What can hang from each mark:
Z: A W
R: B
W: N Z
T: Q
X: N
N: B Q S W X
B: N
A: Z
S: N
Q: T

Each row was made from one small tree. The marks that hang from a mark follow it in brackets, in alphabetical order. Every link used is in the known rows. Write each row's tree.
Known rows:
Q{T}: [-12.0  13.8  -4.7  -1.0  -5.2  -6.4  -8.0   7.7   8.2 -21.6  10.9 -15.0
   4.4  18.2  -5.3   5.0  13.2  -5.2  -1.4  20.9  15.4   2.3  10.6   6.4
  -6.2  -0.6  -4.3 -12.2   3.5 -11.3 -12.3]
W{N{Q X} Z{A}}: [  0.0  15.1 -11.7   1.9   8.2   2.9  -3.7   3.8   7.1  15.9 -12.8  -5.2
   8.3 -13.6   4.3  -6.1   2.6   1.1   2.1  -8.1  -9.0   3.1   3.6  17.9
   8.0  -7.1  -1.8   1.1  -0.7  10.1  -2.1]
R{B{N{Q{T} S X}}}: [ -9.6   4.8  -8.2  -3.9  -3.5   8.2   5.6   1.0   6.2   4.2  15.2  -7.7
  -5.5  10.4   1.4  -2.0  -0.4   7.5 -12.2  49.9  -1.1   6.6   4.6  -4.7
  -1.9  -9.6   4.5  -3.1  -6.1  -9.4  -3.1]
W{N{B Q S X} Z{A}}: [  5.6   6.3  -6.7  -0.5   7.3   4.5   1.2  -1.1   2.2  24.3 -19.5  18.9
   7.3 -25.1   8.2  -6.0  -3.1   3.2   2.1 -32.3 -13.4  -1.3  -5.7  12.0
   6.9   2.7  -0.3   7.4  -6.8  15.2  -6.7]
B{N{S}}: [ -6.0   5.1 -11.3  -4.6  -3.6   8.1   8.3   5.5   1.4  -6.6  16.0  -4.0
 -15.1  17.8   2.5  13.6   0.1   6.8  -2.4  29.3   4.3  10.3  -5.1  15.8
  -6.3  -1.4   4.4  -5.2  -4.9  -8.5  -0.6]
Z{W{N}}: [ -5.5   0.7  -0.4  11.8  10.9  -3.5  -2.2  10.6  -0.2 -10.2  15.0 -16.9
  12.9  14.4 -10.9   3.7   4.1  -6.5  -0.6  29.3   3.0   2.3  -2.4  16.3
 -27.3  21.9   0.9  -0.4   6.3 -16.5   8.5]
T{Q}: [-10.0  -0.9 -13.8 -34.5  -2.1  -5.1  -1.3   7.5   1.2 -27.9  19.4 -16.8
   3.2  24.9  -3.3   7.7 -12.1  -4.1  -2.9  27.7   2.0  15.5  26.0  12.3
 -11.6  -8.2  -4.1 -12.0   7.7 -13.2   8.0]
Z{A}: [ -3.1   9.7 -21.5  -2.4  -1.6  -4.4  -8.7  12.7   4.0 -18.2  12.8 -18.7
  -0.1  20.6  -5.3   1.1  -6.7   0.4   2.7  32.6   6.3  -0.3   5.4  15.7
   9.3   0.0  -3.3  -6.6   4.3  17.3   5.1]
A{Z{W{N{B Q S X}}}}: [  5.6  -8.8  -3.6   6.8   4.6  -2.0   1.1   6.3   0.9   8.4  16.6  -0.5
  11.4   6.6 -14.5  -1.5  -9.2  -5.3  -5.1   2.1   3.9  -3.9  -5.2   9.3
 -25.6  21.8   4.5  -5.5  -4.6 -19.9   1.9]
X{N{B Q{T} S}}: [  1.6  -4.7   0.1  -8.3   4.2 -14.6  -1.8   9.1 -12.8  -5.4   6.9   8.7
  22.2  12.3   5.0  -0.6   3.8   1.3  10.4  -7.9  -2.1   3.4  17.2 -10.4
  -2.1   0.0  -0.2  -4.5 -14.8   0.2  -0.9]
S{N{X}}: [  0.6  11.7 -13.0 -11.2  -4.1  -8.2  -0.9   6.2  -4.9   0.1  13.6 -20.9
 -21.2   5.4  -9.3  -2.2   2.9   2.7  -5.2  24.2  -2.4  -6.7  -0.6  14.3
  -3.6  -8.5   6.7  -6.1   7.0  -2.9  10.5]
W{Z}: [ -7.9  14.7 -17.8  -1.0   3.0  -9.8  -3.8   8.3   8.1 -18.8  -7.8 -11.1
  -3.8   9.9  -6.9  11.3  -8.9  -0.1  -0.9  10.1   4.1   2.2   1.2  10.7
  14.5  -8.0   2.7  -6.7   5.0 -12.5  -1.9]
X{N{B Q{T} S W{Z}}}: [  5.4 -13.5  11.8  -3.7   3.2 -14.9  -2.3   0.3 -12.2  -9.9  -5.3  18.0
  20.7   4.8   3.0  -0.7   2.8   0.2  12.1 -23.5  -1.8  -0.7   5.7 -25.7
  10.8  -3.3  -1.6   0.6  -7.6   0.7  -0.9]
B{N{Q{T} S W{Z} X}}: [  2.5  -6.6  12.0   2.6  -4.5  12.4   8.0 -10.4   0.5  11.7  -6.5  10.6
 -15.8  -3.5   9.7   0.4   6.2   2.7  -3.5  -0.2   3.5   7.3  -6.6  -1.0
  13.3  -4.5  -4.0  -0.4  -3.4  -2.0  -5.3]
B{N{Q{T} S}}: [ -1.8   3.2  -1.0   0.1  -5.9  11.0   7.5   2.6   1.3  -1.2  10.9   0.0
 -15.6  11.8   8.4  10.5   8.4   3.8  -3.2  14.5   6.8  19.7  11.1  11.1
  -5.9  -1.3  -0.9  -3.8  -8.2  -4.4  -7.5]
R{B{N}}: [-17.0   9.9 -18.1  -3.4  -4.5   3.8   4.2   6.9   8.4 -15.0  24.0 -25.2
  -6.1  22.5  -6.6   6.1  -3.4   8.4 -10.1  62.2   1.5   5.0   5.6  -9.2
  -4.2 -17.7   9.3  -5.6  -0.2 -16.6   1.7]
W{N{B Q X} Z}: [ -4.5  12.6  -4.9  -0.5   7.8   0.0   0.7  -1.2   5.8  17.5 -18.0  -1.7
  10.6 -22.1   5.5  -1.4  -2.7   0.3   1.5 -33.5 -10.4  -3.0   5.5   0.0
  -2.5 -11.6   4.6   1.9  -4.4  -7.9  -4.8]
W{N{B Q S}}: [ -1.0   5.2  -2.2  -7.1   2.5   0.0   1.9   2.1   1.4   0.7   3.8  10.1
  15.9  -9.9   4.6  10.4  -6.4  -0.6   3.2 -21.5  -5.8   3.2   6.2   3.9
 -35.4   3.6   6.1   4.6  -6.0  -3.7  -3.6]
Z{A W{N{B Q{T} X}}}: [  3.7  -4.9   3.3  18.4   7.9   5.2  -5.3   7.2  -3.5  12.7   5.5 -11.2
   9.4   1.5  -3.2 -16.9  12.4  -5.4   0.0  11.8  -0.6  -0.4   4.8  12.3
  -3.5  25.7  -8.0   3.2   0.5  16.2   5.2]
B{N{Q{T} X}}: [ -7.4   7.5  -2.1   1.3  -3.7  11.8   5.4   1.3   2.8  12.5   8.3 -19.2
 -13.7   8.4   9.5  -1.5  10.4   3.0  -3.8  18.7   5.7  10.2  15.8   6.6
   3.3 -12.8  -0.8  -9.8  -7.5  -5.7  -2.7]
B{N{S W}}: [ -3.4  -5.3   0.8  -2.8  -6.7   8.2   7.7  -3.0   0.3 -12.6  13.8   1.9
 -13.2  14.8   0.4  13.2  -1.8   4.6  -0.1  21.7   6.5   4.2 -14.1   0.2
  -4.8  -3.3   2.9  -1.0   2.1  -7.4   2.3]
Z{A W{N{B S X}}}: [  5.8  -7.6  -2.2  12.8   9.8   4.0  -2.5   8.0  -5.2  12.1   7.7   0.6
   9.1   2.8  -5.2 -13.3   3.8  -2.7   0.2  19.8  -4.4  -5.7 -14.3  20.4
  -5.9  33.2  -5.2   5.4   0.7  16.2   7.9]

Which tree is each row?
[ -2.2  17.1  -7.0   7.7   2.8   0.8  -5.6   6.9  10.8  -1.8  -7.7  -5.7
   7.5  -6.0   1.1   1.0  14.9  -0.4   3.0 -11.3  -0.9  13.4  12.6  12.6
   3.9  -5.3  -2.8   1.8   1.3   6.7 -13.1]  W{N{Q{T}} Z{A}}
[ 10.1 -15.4  21.9   3.5  -6.7  -3.3   0.3 -14.7  -0.8  -9.0 -23.4  34.5
  -1.2 -16.5   4.4   6.4  -7.4  -4.9   1.5 -51.8   5.3   0.1  -0.3 -26.3
   8.5   6.8  -4.5   9.7   0.2   3.9 -11.1]  N{B Q{T} S W{Z}}
[ -1.2  -4.7   5.1  11.8  11.9  -0.1  -0.7   4.6  -3.5   9.2   4.6 -11.7
  13.1   0.1  -3.8  -5.0   0.2  -6.9  -0.8   6.6  -2.4  -2.4   3.6   7.1
 -22.8  20.1   0.3   2.2  -0.3 -10.6   9.5]  Z{W{N{B Q X}}}
[  0.0  -3.0  -4.6  16.3   7.2   1.1  -5.4  11.8  -2.6  -3.4  12.5 -14.6
   8.9  11.6  -9.5  -7.9   6.8  -3.7   1.7  21.7   0.4  -1.1  -2.3  13.3
  -8.0  25.5  -3.2   3.8   4.1  11.5   7.8]  Z{A W{N{B}}}
[  7.0  -3.5  11.8  -3.5 -10.9  -5.0  -0.2  -8.2  -8.3   3.7   0.7  -8.4
 -20.7 -10.6  -3.9  -8.1   7.6  -1.2  -3.1 -19.0   0.8  -8.8   8.5 -18.8
   0.6 -10.6   2.4   1.6   6.4   4.2   5.2]  S{N{B Q{T} W X}}
[  0.3  -5.4  16.8   3.3  -7.4  -5.3  -7.5  -6.6   4.1 -23.3  -0.2  -4.5
   5.8   5.5  -0.5   5.7  -0.9  -8.7   2.1  -6.8  14.4   4.3  16.9 -19.5
  -6.1  -5.4  -6.2  -1.3   8.5  -1.4  -0.9]  N{Q{T} W}
[  2.5  -7.0  10.9  12.0  10.7   1.3   0.0   2.7  -4.2  12.1   2.7   3.6
  12.9  -3.4  -1.8  -5.8   6.1  -7.1  -2.1   2.3  -1.4  -0.5  -3.0  11.2
 -23.6  28.7  -2.9   3.4  -2.3  -8.5   2.4]  Z{W{N{B Q{T} S X}}}
[ 11.0 -17.1  23.5   0.1  -2.6   0.1   0.2 -20.1  -3.2  16.3 -30.2  37.0
   1.2 -28.1   9.7  -8.0  -9.0  -4.3  -1.0 -50.7  -0.5 -12.0  -9.8 -22.1
  17.3   6.2  -6.9   6.5  -2.9   7.6  -8.0]  N{B Q{T} S W{Z} X}
[ -1.7  -4.6   1.2  -2.1  -2.0  10.4   8.3  -7.2   0.7   7.1  -0.9   6.8
 -15.3   2.2   4.0   3.3  -2.7   4.9  -2.6  14.7   0.6  -1.9 -23.4   3.3
  13.0  -5.3   1.1  -1.7  -0.2  -6.2   1.8]  B{N{S W{Z} X}}
[  8.2  -1.9  10.8  -0.6  -9.6  -5.5   0.7  -8.6  -6.5   5.0  -8.3  -5.3
 -24.0 -14.8  -4.2  -7.4   8.4  -0.4  -3.8 -26.5  -1.5  -7.7   6.0 -18.5
  11.8 -12.0   2.5   2.7   7.2   2.8   2.5]  S{N{B Q{T} W{Z} X}}
[ -2.6  -6.3   2.3  -5.1  -3.6  10.9   7.6  -6.5  -1.1   5.5   8.5   3.6
 -11.3   6.8   4.4   2.8  -3.6   4.5  -2.0  22.6   2.4  -3.7 -21.2   3.2
   1.0  -3.8   1.5  -2.8  -0.9  -4.7   4.8]  B{N{S W X}}
[  9.7   1.0   3.3  -4.0  -5.4  -7.3   0.3  -4.9  -6.0   0.7  -3.0 -10.0
 -24.3  -7.6  -5.9  -3.0  -1.3  -0.1  -3.7  -4.0  -3.4  -3.0   2.4  -4.2
   8.9 -12.9   3.2   1.9  10.6   2.2  12.1]  S{N{Q W{Z} X}}
[-10.2   5.0  -9.0  -2.4  -5.9   6.5   5.7   3.8   6.6  -8.6  18.4  -9.1
  -7.0  15.8  -1.1   5.2   0.4   7.3 -11.4  49.3   1.7  12.1   9.3  -6.9
  -6.1  -9.6   4.9  -1.6  -4.5 -11.3  -4.5]  R{B{N{Q{T} S}}}
[  1.6   7.6  -3.0  -3.4   8.6   1.6   3.4  -3.0   2.9  21.4 -20.4  19.1
   9.8 -26.6   7.7   0.5  -6.3   1.5   0.7 -36.9 -13.2  -2.2  -5.5   7.7
  -5.7  -0.8   4.0   5.2  -7.2  -3.8  -7.3]  W{N{B Q S X} Z}
[  5.4   0.4  -2.4  -1.8 -11.2  -9.0  -0.3  -1.0  -5.0 -16.6   2.4 -10.4
 -26.5   0.4 -13.2   2.6   2.1   2.4  -0.8 -10.1  -0.7  -8.0  -3.6 -14.7
  11.9 -10.5   6.8   4.4  13.0   5.6   6.9]  S{N{B W{Z{A}}}}
[  0.8  12.0  -6.2  -2.1   7.4  -1.5   1.5   3.7   6.6  -1.0 -10.6  13.8
   8.8 -11.4   1.8  12.7  -2.4   0.9   1.0 -17.2  -6.9  12.0  -0.9  17.6
 -13.8   0.9   3.3   5.1  -1.9  -7.5  -7.9]  W{N{Q S} Z}
[  4.8  11.0  -3.3   2.1   6.7   4.9  -2.6   1.5   6.2  20.3 -15.4  16.5
   8.1 -18.2   6.7  -7.2  10.5   0.7   0.4 -14.0  -7.3   6.2  -5.0  23.3
   6.3   5.4  -5.9   3.9  -3.5  13.1 -13.1]  W{N{Q{T} S X} Z{A}}
[  0.9 -10.3   0.4 -11.8   5.2 -17.4  -3.9   6.7 -11.5 -20.9  13.8   7.3
  25.3  21.8  -4.2   4.1  -5.0   1.5  12.3  19.6  -1.2  -6.0  -9.7  -8.5
  -3.5  -1.2   1.2  -4.4  -1.9  -3.5  10.5]  X{N{S W}}
[  9.1  -1.2   7.9   3.3 -14.1  -6.9  -1.1  -4.3  -4.8 -12.0  -3.1  -6.7
 -27.1  -5.6  -7.8  -0.6  11.2   0.4  -1.9 -24.8   2.1   1.6  12.7 -19.3
  12.6 -10.3   1.6   6.1   9.9   9.8   0.1]  S{N{B Q{T} W{Z{A}}}}
[  7.6 -12.0   9.4   2.5  -1.2  -0.6  -3.1 -14.7  -2.7  12.3 -25.6   5.1
  -0.8 -20.2   6.1 -11.8 -19.1  -2.6   2.8 -39.4  -2.9 -15.8   2.8 -27.5
  28.5 -10.1  -3.9   4.2   1.8  16.1   7.5]  N{B Q W{Z{A}} X}
[ -1.1  -6.7   8.0  -3.7   2.1 -16.3  -7.7   5.5  -8.8 -19.9  11.2  -9.6
  25.7  20.2  -0.9  -0.5   6.9  -3.1  12.7   8.2   4.7   2.5  17.8 -20.5
   0.3 -11.3  -2.7  -6.6  -2.2  -3.6   5.8]  X{N{Q{T} W}}
[  4.8  -4.3  -4.6  14.2   9.1   2.1  -4.0  12.3  -2.6  -3.2  14.7  -2.8
   8.6  13.5  -9.5  -4.5   6.1  -3.5   0.4  33.5  -0.5   4.0 -11.0  28.0
 -11.5  33.7  -5.7   5.3   4.8  14.0   7.9]  Z{A W{N{S}}}
[ 12.8 -16.3  19.0   5.6  -8.2  -1.2  -1.9 -13.3  -1.4  -7.3 -22.6  34.3
  -3.4 -15.9   4.6   1.2  -5.5  -3.4   2.5 -48.5   5.2   0.3  -0.5 -23.5
  18.0   8.6  -7.3  10.7   0.6  17.2 -10.4]  N{B Q{T} S W{Z{A}}}
[  0.0  -5.0  -0.7  -0.5  -2.7  12.1   7.3  -6.6   0.3   8.1  -0.5   7.1
 -16.7   2.9   4.1   0.0  -1.1   6.3  -2.1  16.8   0.2  -1.7 -23.1   5.4
  19.1  -3.8  -0.4  -0.5   0.5   3.1   2.3]  B{N{S W{Z{A}} X}}
[ -6.6  15.7 -15.0   2.7   3.2  -0.3  -2.6   6.4   8.3  -2.8  -7.8  -5.4
   7.7  -6.5  -3.7   2.3   4.7   2.7   4.3 -16.9  -5.8  -1.8  -2.4   4.5
   5.1  -7.4   4.0   3.0   1.5   4.3  -7.5]  W{N{B} Z{A}}
[ -2.5  -3.7   0.4  -0.1  -4.9   7.7   8.0  -3.6   2.0 -11.1   4.4   5.3
 -17.0  10.9  -0.1  13.5  -1.3   5.2  -1.0  13.7   4.4   6.2 -16.5   0.4
   6.8  -5.3   3.0   0.4   2.4  -8.4  -0.3]  B{N{S W{Z}}}
[  8.4 -15.3   6.4  -4.7   0.3  -0.9  -0.6 -14.5  -3.6  11.2 -22.3  31.6
  -0.2 -18.2   1.3  -9.0 -19.7  -0.1   1.6 -25.8  -5.0 -24.9 -33.4 -12.5
  25.3   7.0  -2.5   5.9   1.9  14.8   2.4]  N{B S W{Z{A}} X}
[  1.1 -12.0  21.7   0.5  -6.0  -0.5  -4.5 -16.2  -1.7   8.3 -13.8   2.4
   7.2 -16.0   6.8 -11.6  -5.5  -7.7   1.8 -35.2   6.1 -16.1   9.3 -33.8
   5.3  -7.3  -4.9  -1.0   0.3   4.0  -0.1]  N{B Q{T} W X}
[ -6.5  18.5 -17.2   2.1   4.9  -1.4  -4.8  10.1  10.2  -7.2  -3.1  -8.6
   7.9  -0.2  -5.0   4.6   6.1   2.3   3.4   3.7  -4.2   3.6  -3.9  17.6
   2.7  -6.1   1.5   0.5   4.3   3.2  -6.2]  W{N Z{A}}
[ -5.0   4.0 -10.2  -6.6  -1.1  11.0   8.5   2.0  -0.2  11.3  11.2  -2.3
 -13.7   9.9   5.9   3.6  -1.6   6.9  -3.7  30.1   0.1   2.0 -12.0  18.3
  -0.4  -2.3   3.2  -6.9  -7.2  -6.0   1.5]  B{N{S X}}
[ -7.7   9.8   2.7  -3.0   2.2   2.5  -2.5  -0.6   4.3  14.3   0.0  -7.0
  18.6 -13.8   6.7  -4.9   7.1  -2.9   2.2 -20.1  -3.2  -4.7  12.6  -2.7
 -25.5  -6.1   1.8  -2.3  -5.7  -6.0  -7.1]  W{N{B Q{T} X}}
[  3.2 -13.8  13.8  -3.5  -2.5  -2.6  -2.9 -15.5  -4.0   8.2 -12.8   0.2
   6.8 -15.8   6.3  -7.6 -22.3  -5.3   2.9 -31.4   0.1 -18.2   6.0 -30.8
   3.4  -9.6  -0.6   1.3   0.6   4.7  11.4]  N{B Q W X}
